Known rows, with every step that occurs:
Y -> U -> D -> R: [ -7.2  -3.0 -14.0 -36.6  19.2 -17.3  13.6  -7.7  -1.4   5.5   0.8  57.2
  35.5 -14.9 -60.8  11.5 -34.8  -0.1  82.0 -17.6 -50.9  13.1]
P -> Y: [  5.2  11.4  -7.5 -12.4   1.6 -12.2 -11.4 -24.1 -12.4  23.1   7.0  -0.1
  29.4  -6.0   4.0  -4.5 -19.1 -21.0 -14.7  -3.1   0.9  10.9]
Y -> R -> U: [ 28.3  26.3   8.0 -18.6  37.7  -9.7  13.2 -19.1  -3.2 -14.9  13.2  -7.0
  59.6 -19.4 -13.6  16.0  -6.8   3.1  16.4 -22.6   1.3   5.9]
P -> Y -> F: [ 24.9  14.6 -24.1 -17.3  23.1  -5.4 -13.4 -20.7 -16.1  14.9   3.7   6.5
  24.4 -25.8 -16.4   3.9 -26.8 -28.1 -13.6   2.8 -14.9   3.4]
P -> Y -> C: [  6.8  10.1  -3.0  -2.6   4.8 -13.8 -16.4 -10.2 -14.2  42.0   9.0  -8.0
  41.3 -15.6 -11.3 -10.3 -27.7 -19.5 -23.3   3.7  22.1  23.4]
D -> R -> U: [  4.6  21.4 -20.5 -16.3  29.7 -30.2  25.2 -13.9  -7.4  -5.8   8.3  16.4
  48.0 -19.9 -19.6  24.0  -2.7   7.5  51.3 -16.7 -11.1  14.3]
U -> D: [  0.5  -7.8   2.2 -30.5   2.3  -6.8  -2.4 -15.2   9.9  -4.2   0.8  24.6
  10.8   3.3  -3.1  -0.7  -7.4  -3.9  17.7  -6.6 -42.7   4.2]
F -> P -> Y -> R -> U: [ 38.5  35.9   5.5 -15.4  15.4   5.9   2.6 -11.5 -26.9  13.7  12.8  13.0
  78.3 -30.1 -41.5  12.0   2.8   2.7  13.6 -37.8   2.6 -10.0]
P -> Y -> F -> U -> D -> R: [  6.7  10.1 -50.5 -25.8  26.5  -1.8  22.9   1.7 -17.7  22.8   5.4  44.0
  29.5 -35.1 -53.5  20.9 -31.7  -0.2  49.6  -9.5 -42.8  -5.9]
Y -> C -> D: [ -4.8  14.2   9.9 -21.5  31.3 -19.1   2.9 -27.6   3.9  16.3  18.1   0.6
  40.1  -1.4  -9.4   0.4  -8.5   1.8   4.3  -6.0   7.0  14.1]
P -> Y -> C -> D: [ -5.3  23.8   3.8 -25.3  22.5 -20.0  -2.2 -25.0 -13.1  39.7  13.3  -5.5
  53.9  -3.9 -19.1 -17.6 -25.3  -6.2 -20.6  -5.2  16.8  14.4]
C -> D -> R -> U: [ -7.8  34.2 -13.9 -38.7  45.2 -36.9  39.2 -28.0  -6.4  -7.9  12.9  19.0
  60.7  -9.1 -29.3  16.1   0.7  20.9  56.3 -26.4 -15.1   7.0]
P -> Y -> R: [ 27.6  11.8   1.8  -3.3  14.5  -0.5  -4.8 -16.7 -16.1  20.6  11.1  -1.8
  45.0 -18.6  -6.9   3.4 -32.3 -25.6 -21.5  -9.3   4.1   8.5]
V -> Y -> R -> U: [ 21.8  43.4 -11.3 -43.0  22.7 -18.8  -0.7 -14.3   1.8 -23.0  19.9  -9.9
  71.1 -21.7 -35.7  25.7 -24.0  14.1  11.5 -28.7  17.5  -2.6]
V -> Y -> U -> D -> R: [-13.6  14.2 -33.6 -60.4   4.9 -26.9   1.4  -2.1   3.8  -2.2   7.9  55.7
  47.4 -15.9 -82.9  20.3 -51.7  10.3  78.0 -24.4 -34.1   5.2]
V -> Y: [ -0.5  21.1 -21.6 -33.3  -3.7 -18.8 -19.4 -24.7   8.9  -6.7  17.1   2.3
  26.3  -5.3  -8.2  23.9 -20.2  -2.1   3.3  -9.7   6.3   1.2]
D -> R: [  3.6  -1.8 -20.6   3.3  14.3 -19.7  11.1 -14.1  -5.3   8.4  11.2  26.3
  20.2 -18.0  -1.2  30.0 -12.0 -13.7  37.6  -3.9 -17.9  15.2]
F -> U -> D: [-11.1   5.5  -9.0 -29.6   9.6   1.8  12.6 -22.6  11.7   3.8  13.0  20.2
  13.9   1.6 -10.3  14.2   2.8  14.2  42.4 -12.7 -30.3  -5.5]
D -> Y: [  8.8   3.0  -8.3 -18.7 -15.5  -9.2  -3.2 -41.7 -10.2   4.7  39.2   5.7
  22.0  -9.6  20.7   7.8 -25.8 -22.5  12.2 -25.6   5.2   8.8]
F -> P -> Y -> R: [ 37.9  13.3   6.4   3.2   0.4  18.3 -12.0 -11.9 -23.8  24.7  14.8  23.3
  51.5 -28.3 -23.2  17.5  -7.0 -20.0  -1.4 -24.8  -5.5  -8.4]
Y -> F -> P: [ 32.0   7.5 -14.5  -6.1  18.4  14.5 -13.9 -22.2  -6.9  -2.7  12.2  35.8
  15.7 -32.0 -22.4  36.5  15.9 -14.9  33.3 -12.9 -35.8 -15.7]
R -> U -> D -> Y -> C: [  6.7  10.1   0.4 -49.5  -5.0 -19.5   8.4 -11.9 -10.3   6.8  30.3   8.8
  56.8 -14.3 -29.5 -20.5 -28.8  10.6  27.2 -36.4   2.4  15.2]
F -> P: [ 16.0   4.7   1.3  -2.4  -3.6   7.9 -11.8 -25.1  -3.9   6.1  14.7  27.6
  20.8 -13.4  -2.2  28.7  24.2  -7.0  31.2 -18.1 -20.4  -7.9]
U -> D -> R -> Y: [ -0.6 -15.9 -28.7 -18.0   5.2  -9.1  22.8   7.2  -4.5  -7.5  16.9  42.4
  42.6 -12.6 -46.0  13.3 -30.0  -9.8  41.3 -20.1 -33.8  10.3]
C -> Y -> F: [ 14.9  26.9 -16.2 -17.8  28.0  18.9  -9.0 -27.2 -10.9 -23.7  17.1 -11.8
  29.6 -26.0 -20.4  23.7 -18.3  -9.2   5.3  -7.5 -20.9 -11.8]

Rows:
[  5.1  -4.9 -29.5  15.1  17.3 -14.9  12.5   9.6 -11.9  14.8  30.5  13.6
  59.6 -27.6 -44.5  21.4 -33.8 -18.9  24.9 -10.1  20.5  28.2]
D -> R -> Y -> C
[  5.4  12.4  -3.9 -60.7  -8.1 -16.3  14.3 -27.9  -7.5 -11.9  26.0  15.5
  44.9  -5.5 -14.7 -13.0 -20.5   9.5  35.3 -42.6 -20.1   4.1]
R -> U -> D -> Y
[ 27.7  23.3 -32.6 -30.5   2.3   5.5 -26.8 -17.8  -2.7 -10.2  17.7  33.7
  28.3 -34.2 -44.4  46.1  -1.4  -3.6  28.2 -20.2 -18.1 -25.5]
V -> Y -> F -> P
[ 12.4  27.5 -34.7 -15.4  29.0   2.2   0.7 -27.8 -13.5  19.6  15.3   1.8
  28.1 -26.3 -22.9  19.8 -17.6  -8.9  11.0  -4.2  -3.9  -6.2]
P -> Y -> F -> U
[ 22.6  13.3  11.3 -40.4  29.4  -6.2  16.2  -4.1   1.0 -19.8   2.8  14.8
  53.9 -12.9 -31.0   0.0 -11.2  13.6  25.0 -26.5 -30.2   0.6]
Y -> R -> U -> D
[ -0.3 -13.4 -16.6 -18.5   8.0 -15.4  15.6  -0.1   0.1   3.3   0.0  46.7
  14.6 -11.3 -16.7  14.6 -15.9  -4.5  46.2  -8.5 -50.3  10.1]
U -> D -> R
[  2.8  12.3  -4.9 -37.9  -2.0 -11.3  -4.7 -49.3 -10.7   6.5  40.1  14.4
  42.6 -10.9 -23.4   4.8 -42.8 -17.7  48.4 -35.0   2.9  13.2]
D -> Y -> U
[ 14.1   4.0  -5.0 -31.7  -3.1  14.6  21.7 -26.0  -7.3   5.4  46.0  21.6
  38.6 -17.5 -14.6  14.9 -34.8   1.7  39.6 -42.5 -11.4  -8.0]
F -> U -> D -> Y -> R
[ 19.0  37.5   8.5 -52.2  27.7 -15.5  31.6 -46.2 -15.1 -13.4  46.6  -2.4
  78.7 -14.0 -15.9   1.3 -27.4   8.9  23.2 -54.2  11.2  -1.6]
C -> D -> Y -> R -> U
[  0.8  18.5 -16.9 -22.1   1.1 -21.4 -26.3  -8.9   6.5  12.7  19.2  -4.8
  38.1 -15.2 -22.6  16.7 -29.7  -1.6  -3.8  -3.7  28.1  11.9]
V -> Y -> C
[ -7.0   9.0  -8.0  -9.4  35.6 -27.1  19.7 -13.3  -6.2  24.8  17.5  22.5
  45.1 -16.5 -24.9  17.1 -16.6   0.1  33.9  -7.4  -0.7  19.7]
Y -> C -> D -> R
[-12.1  48.3 -28.3 -52.1  34.7 -47.4  20.5  -8.4  -3.4   4.0  23.4  10.1
  84.3 -20.9 -64.9  19.4 -25.2  32.7  42.3 -26.9  23.0   9.2]
V -> Y -> C -> D -> R -> U
[  6.5   1.9 -43.3 -20.8  37.1   0.0  28.4  -2.1  -1.3   2.3   9.3  50.2
  15.0 -33.1 -44.0  38.4 -14.1   7.0  72.7  -9.5 -53.7  -7.6]
Y -> F -> U -> D -> R
[ 24.8  21.6   6.2 -44.4  21.3  -8.1  12.5   0.1 -14.1   2.6  -1.9   9.7
  69.2 -15.4 -40.7 -17.7 -27.7   5.3   0.4 -25.8 -20.0   1.6]
P -> Y -> R -> U -> D
[ -5.2   0.8  -7.8 -48.2  13.1  -2.1   2.8 -14.8   3.9 -14.0  18.2  28.3
  57.4  -1.1 -73.7  -6.2 -39.2  -4.7  48.6 -27.6 -27.1   9.1]
R -> Y -> U -> D
[-14.1  23.8   6.0 -54.0  10.1  14.7  -4.8 -24.4  -2.6 -17.5  10.6  12.0
  47.9  -2.7 -62.3  -3.2 -32.4  12.0  48.9 -25.7 -37.1  -7.2]
C -> Y -> U -> D
[ -2.1  13.5 -11.8 -25.6  20.4  -5.5  -1.1 -28.6  -1.4  -9.1  29.3   6.4
  63.0  -5.2 -58.6   8.4 -34.6 -14.8  39.6 -23.0   3.3  13.3]
R -> Y -> U
[-13.5   1.1 -28.0 -18.1  14.2  -6.2  29.6  -6.9   2.5   9.8  13.2  42.4
  18.2 -12.6 -25.3  30.4  -6.6  14.4  71.6 -14.2 -37.3   1.3]
F -> U -> D -> R
[ 19.1 -14.2 -44.7 -21.5  27.3  -2.1  20.4  12.9  -8.7 -17.7  14.0  48.3
  38.5 -31.7 -65.3  21.3 -37.8 -17.4  42.5 -15.1 -51.2   4.0]
U -> D -> R -> Y -> F
[ 15.0  17.1 -16.9 -46.9  23.1  -9.6   9.9 -54.2 -11.5  -5.3  41.8  16.2
  29.9 -18.0  -6.7   9.3 -29.8 -15.1  16.9 -29.9 -16.7  -6.2]
C -> D -> Y -> F
[ -4.2  23.3 -44.2 -26.5  30.9  22.7  26.9  -4.5 -12.3 -14.7  18.6  25.9
  32.7 -35.6 -59.7  40.9 -23.3  17.9  67.9 -18.4 -47.6 -22.1]
C -> Y -> F -> U -> D -> R
[-12.4  31.4  -9.0 -46.5  15.9 -27.0 -11.1 -23.7   7.9   9.9  24.7  -0.9
  52.1  -3.3 -32.6   9.8 -25.8  11.7  -0.6 -12.7  22.6   5.0]
V -> Y -> C -> D
[ -6.3  18.1 -14.8 -14.1  25.5 -28.6  15.5 -10.1 -22.0  46.7  13.9  18.1
  61.1 -19.0 -35.1  -1.2 -34.0  -5.5   8.9  -7.8   9.6  20.5]
P -> Y -> C -> D -> R
[  3.2  18.6 -11.3  -7.2  13.9 -10.1   9.9  -5.7 -28.9  53.1  17.4  43.7
  66.5 -28.4 -51.7  11.7  -8.6  -0.6  30.2 -21.8   0.2   3.0]
F -> P -> Y -> C -> D -> R
[ -6.2  31.3 -18.6 -50.8   8.0 -20.9 -22.1 -31.5   7.0  -5.5  18.1  11.3
  47.1  -8.6 -51.6  20.5 -37.3   1.2  39.5 -19.2   5.6   4.0]
V -> Y -> U
[ -7.2   4.0 -15.0 -41.2 -15.2   3.7  15.8 -35.3  -2.3   7.7  41.4  21.1
  19.7  -3.7  -4.4   7.4 -20.8   6.5  45.6 -35.5 -15.6  -4.9]
F -> U -> D -> Y
[ 10.1   0.8  -3.4  -9.0 -11.0 -11.5  -8.8 -26.4 -12.2  24.0  41.1  -2.3
  33.5 -18.4   3.7   1.1 -35.6 -21.7   3.3 -19.7  26.6  22.0]
D -> Y -> C
[ 27.5 -12.7 -40.2 -15.0  13.7  15.6  15.8  14.9 -15.6 -12.8  18.0  73.2
  43.6 -41.3 -82.7  36.9 -11.6 -10.8  64.1 -31.3 -59.1 -13.1]
U -> D -> R -> Y -> F -> P
[ 11.0  20.4 -28.5 -12.1  39.0   4.1   6.9 -31.1   2.1  -1.7  19.4   5.2
  14.3 -24.8 -12.5  36.9  -0.6  -2.2  35.2  -4.1 -14.8  -7.3]
Y -> F -> U
[ 24.0  27.6 -13.1 -10.7  12.5  37.2 -14.6 -23.5 -17.6 -19.0  21.1  12.9
  33.8 -34.7 -39.3  39.6   7.4  -2.6  27.7 -22.9 -29.9 -29.8]
C -> Y -> F -> P
[-10.0  26.1   2.3 -61.1  13.7 -17.9  10.7 -64.5  -9.1   5.1  45.0  18.8
  55.3  -0.6 -32.0  -2.9 -40.4  -4.7  52.1 -43.7  -2.1   4.7]
C -> D -> Y -> U
[  1.1  14.3   1.5 -50.0  16.9 -18.5  11.7 -15.5   6.7 -15.8  -0.4  13.5
  37.7  -0.5 -20.8  -8.5   2.5  18.8  31.5 -20.0 -35.6   3.6]
R -> U -> D
[ 15.4  18.6 -34.3 -23.2  12.9   5.6  10.4 -44.3 -11.7   2.7  49.6   7.8
  20.1 -30.1  -7.0  31.2 -23.1 -11.7  38.8 -27.0   1.2  -7.4]
D -> Y -> F -> U
[ 19.6  47.1   8.7 -23.3  31.7  13.2  12.2 -21.7 -14.1 -30.9  23.1 -30.3
  77.8 -22.3 -31.4  16.6 -15.2  13.2  11.2 -30.6   7.8  -8.5]
C -> Y -> R -> U
